Each row was made from one small tree. The marks that hang from a mark follow it in brackets, in alphabetical order. Every link used is in the known rows. Write each row's tree.
Known rows:
Z{N{D} T{A{U}}}: [-26 -30  -6   0 -12  23  13   3  41  27  16 -11   7  10   9  27  -6   2
 -25]
Z{N{D} T{A}}: [-19 -29   3   5   5  24  10   3  44  23  19 -14   9   6  10  23  -4  -4
 -33]
Q{N}: [ -2 -19 -14   8   1  36  16   9   2  24   2 -22   5  -2  -4  18  -7  13
 -22]
D{N{Z}}: [ -6 -27  -9   9 -17  45  21   7   2  34   7 -26   8  -7 -12  17  -5  12
 -28]
A{T U{Q{N{D}}}}: [-19 -16 -26  -5 -14  39  40   9   5  41  20 -18   1   4 -12  29   4  -6
 -18]
A{T U}: [-10 -30 -26  -3 -22  10  19   9   1  40  32 -17   1  -4  -9  26  -6  18
 -16]
A{U}: [ -9 -30 -17  -2 -22  12  17   8  -1  35   2 -15   4  -2  -7  20  -8  21
 -14]
Q{N{D Z} U{A{T}}}: [-15 -10   0  -7  -3  72  17  11   3  35  29 -22   9   4 -17  35  -3  -5
 -28]
N{D}: [-10 -30  -8   0  -3  16  11  10   6  30   4 -17   8  -3  -2  16  -2  -7
 -26]
U{A{T} Q{N{D}}}: [ -9 -13 -17  -5   3  40  40   9   9  39  20 -24  -3   4 -29  34   4  -7
 -25]
D{N{Z{T}}}: [ -9 -27 -12   8 -10  45  20   9  23  29  21 -26   8  -9 -11  18  -4   9
 -34]
T{A{U}}: [-13 -28  -5  -3 -15  11  17   1  -1  34  -1 -18   4   6   4  28 -11  29
 -14]
N{D Z{T{A{U}}}}: [-27 -27  -8  -7  -5  47  13   5  19  32  13 -15  11   6   8  28  -6   1
 -28]
N{D Z}: [-14 -29  -9  -2  -1  49  10  11   3  33   5 -18  12  -5  -2  16  -2 -10
 -30]
U{A Q{N{D Z{T}}}}: [-15 -13 -12  -6  12  77  36  12  25  32   6 -23   3   3 -28  30   3 -11
 -33]
U{A Q{N}}: [  0 -14 -11   0   3  40  40   8   3  33 -10 -25  -4   3 -32  29  -3  17
 -19]
Z{N{D} T}: [-16 -32  -9   6  -2  24   9  10  46  23  21 -14   9  -1  -1  15  -2 -13
 -33]

Write each row's tree:
[-24 -13  -7  -7  -4  74  38   4  -1  37 -11 -19   8  14   1  32   0   2
 -20] -> T{A{U{Q{N{D Z}}}}}
[-11 -23   1   7  -3  44  21   0  22  28  17 -27   7  -2   0  25  -6  18
 -34] -> D{N{Z{T{A}}}}
[-19 -21  -7  -1 -17  47  47  -1  20  40   6 -25   3   6 -11  32  -1  23
 -25] -> D{N{Z{T{A{U{Q}}}}}}
[ -9 -11   4  -3   4  72  16  10  17  26  13 -22   8   3 -19  33  -8  15
 -29] -> Q{N{Z{T}} U{A}}
[ -9 -17 -19  -1 -12  38  41   7  -1  36 -10 -19   1   4 -15  25  -3  18
 -13] -> A{U{Q{N}}}
[-19 -24  -8   2 -20  44  24   1  18  33  16 -24   7   3  -2  29 -10  24
 -26] -> D{N{Z{T{A{U}}}}}
[ -1 -13 -18  -2   3  38  43   9   6  38  20 -26  -7   2 -35  33   1  15
 -21] -> U{A{T} Q{N}}
[-14 -28  -8  -3  -8  12  17   2  18  29  13 -17   3   4   5  29 -10  26
 -21] -> Z{T{A{U}}}
[-11 -26   0  -1  12  44  14   3  19  27  17 -23   9   0   5  23  -6  18
 -33] -> N{Z{T{A}}}
[ -1 -25 -14  -6  -4  15  40   7   7  45  23 -24  -6  -2 -37  32   2  18
 -21] -> U{A{T} Q}
[-12 -14  -9  -2  -6  38  43   0  -2  35 -13 -21   0  13  -3  33  -4  26
 -13] -> T{A{U{Q{N}}}}
[-16 -25  -7  -9  -4  47  38   2  17  39   5 -20   3   8  -6  30  -1  22
 -23] -> N{Z{T{A{U{Q}}}}}
[-16 -19 -15   2  10  73  11  14  22  22  16 -21  13  -2   1  19  -2 -16
 -36] -> Q{N{D Z{T}}}
[-27 -16 -11  -3   1  71  15   6  18  26  12 -18  10   9   9  31  -8   0
 -28] -> Q{N{D Z{T{A{U}}}}}
[-12 -14   7  -1  -3  41  13   7   3  25  -1 -20  14   6   6  23  -3  -5
 -24] -> Q{N{D} U}
[ -3 -12   0  -2  -5  38  21   8   2  33  28 -24   2   4 -20  36  -7  19
 -21] -> Q{N U{A{T}}}
[ -3 -12   7  -1  -5  40  19   8   0  27  -2 -22   5   5 -18  33  -9  22
 -19] -> Q{N U{A}}
